What can hang from each mark:
Z770: Z330 Z794
Z389: Z234 Z330
Z796: Z291
Z826: Z234 Z330 Z796
Z794: Z364 Z770
Z330: Z291 Z364 Z826

Known rows, with every way that one mark hangs from another:
Z794[Z364 Z770[Z330[Z291 Z826[Z234 Z796]]]]: [ 26  -6  -1 -11 -18 -68  33  13 -50  -8  22 -10   3 -47 -11 -10  20 -11
   7]
Z794[Z364 Z770[Z330[Z291 Z826]]]: [ 24   5  10 -16  -9 -39  13  24 -38  -8   9  18  19 -41 -15   4  10 -20
 -13]
Z796[Z291]: [  1  -1  -2  -6  19  -8   2   9   0   3   6  -7 -11  10   8  18  -3   7
   3]
Z826[Z234 Z330[Z291 Z364] Z796]: [ -7 -14  -4  15   5 -50  15  -7 -41   4   8 -26 -51 -10  11  -8  11 -17
  33]
Z389[Z234]: [ -5  12   2 -15   3   0  -1  -8  -4   7  -2  10  12  16  10 -19  23   3
   0]
Z330[Z291]: [ -4   5  -7  -7  10 -13   4  -4   2  12   4   2  -3  -6   9   0  -3 -18
   6]
Z826[Z234 Z796[Z291]]: [  3 -12 -12  -1  11 -37  23  -3 -12   2  20 -37 -26   5  13   2   8  15
  24]
Z389[Z234 Z330]: [-16   7  18 -22  18 -10   0 -11 -19   3 -10   5  29  28   9 -15  36   4
   4]
Z770[Z794]: [  4  -6   6 -12  -1  -6 -13   0 -10  14   2   3   3  -2 -20  -3   6   8
  11]
Z770[Z330[Z291 Z826] Z794[Z364]]: [ 22   2  11 -26  -8 -46   5  18 -45   4   8  18  10 -32 -25  -8   2 -17
   0]
Z330[Z826[Z234]]: [  3 -13  -2 -12  -4 -33  28   1 -10   1   9  -1 -12 -11   4  -9  -7 -16
   1]
Z770[Z330]: [ 12  -3  11   6  -5 -11  -7   6 -21  -2  -2   7   4  -9 -10   4  -2   4
 -11]
Z794[Z364 Z770[Z330[Z826]]]: [ 25  -1  17 -10 -19 -25   6  27 -39 -18   5  17  22 -34 -26   3  14  -2
 -19]
Z389[Z234 Z330[Z291 Z364 Z826[Z796]]]: [-19  23  21 -24  28 -53  23  -6 -32   6   2   6  -1  13  28 -12  37 -48
  28]
Z330[Z291 Z364]: [ -6  13   5   0  17 -16  -3  -6 -13   3  -2  14 -18  -7   9   5  -7 -28
  -1]
Z794[Z364 Z770]: [ 13   0   3  -5 -14   0  -3  10 -20 -18   4   4  22 -19 -19   0  21  19
 -10]
Z826[Z234 Z330 Z796[Z291]]: [  0 -30 -11  10  10 -39  20   8 -28   4  16 -47 -42   7  10   3  15  16
  36]
Z826[Z234]: [  1 -13  -4  -1  -2 -17  13 -10 -12   0   3  -9  -8  -3  -2 -11  -3   8
   1]
Z389[Z234 Z330[Z364 Z826]]: [-17  16  35 -24  24 -27   9  -1 -32  -4  -9  25   9  21  13  -9  26 -30
   0]

Rows:
[ 14   4  32   2  -1 -31  -2  24 -37  -9   1  29  -3 -27 -18  19   2 -25
 -18] | Z794[Z770[Z330[Z364 Z826]]]
[ 21   2   8 -16  -8 -30 -12   7 -47   2   5  10  15 -23 -28  -8   6   7
  -1] | Z770[Z330[Z291] Z794[Z364]]
[ 13  -1  13   0   1 -74  24   9 -46   2  16   2 -22 -38  -5   5  10 -34
   8] | Z794[Z770[Z330[Z291 Z364 Z826[Z234 Z796]]]]
[-18  11  23  -5  32 -27  -1  -8 -28  -2  -9   9   1   7   7   9   6 -28
   3] | Z389[Z330[Z291 Z364]]
[ -8 -18  15 -16  11 -43  29  -1 -24  -4   2  -7   7   2   2  -6   4 -15
   5] | Z389[Z330[Z826[Z234]]]
[  1 -17  -7  11  11 -21   7  17 -17   5  12 -37 -33  11  13  14  19  10
  36] | Z826[Z330 Z796[Z291]]
[  0 -28  -9  15 -11 -34  16  -1 -29   0  11 -40 -32  -4   4 -13  18  11
  34] | Z826[Z234 Z330 Z796]
[ -3   0   4  -9  14 -50  26  -3 -22   3   7  11 -31 -16  12  -4 -17 -44
   3] | Z330[Z291 Z364 Z826[Z234]]
[-11  -8  27 -11  17 -45  22  -3 -37 -11  -3   6 -11   2   1  -1   1 -27
  -1] | Z389[Z330[Z364 Z826[Z234]]]
[ 22 -16   6  -6   6 -64  28  22 -35   3  23 -19 -12 -23  -5  17  16   0
  11] | Z794[Z770[Z330[Z826[Z234 Z796[Z291]]]]]
[ 19  -8  20   2  11 -66  21  21 -48  -7  20  -9 -30 -22  -4  22  10 -10
   6] | Z794[Z770[Z330[Z364 Z826[Z234 Z796[Z291]]]]]
[ -2   4  -1  -3   7 -60  35  -4 -22   5  16  -8 -39 -19  18  -8  -2 -43
  24] | Z330[Z291 Z364 Z826[Z234 Z796]]
[-15  16  28 -23  38 -44  21   7 -33  -2   5  -2  -9  29  27   3  37 -25
  26] | Z389[Z234 Z330[Z364 Z826[Z796[Z291]]]]
[  0   7 -10  -9   3 -41  29   8   2  14  16 -11 -13 -15  18  -3   5 -42
  30] | Z330[Z291 Z826[Z796]]
[ 20   7   6  -7  -8 -24  -5  14 -39  -9   5  10  24 -33 -19   4  15   6
 -16] | Z794[Z364 Z770[Z330[Z291]]]
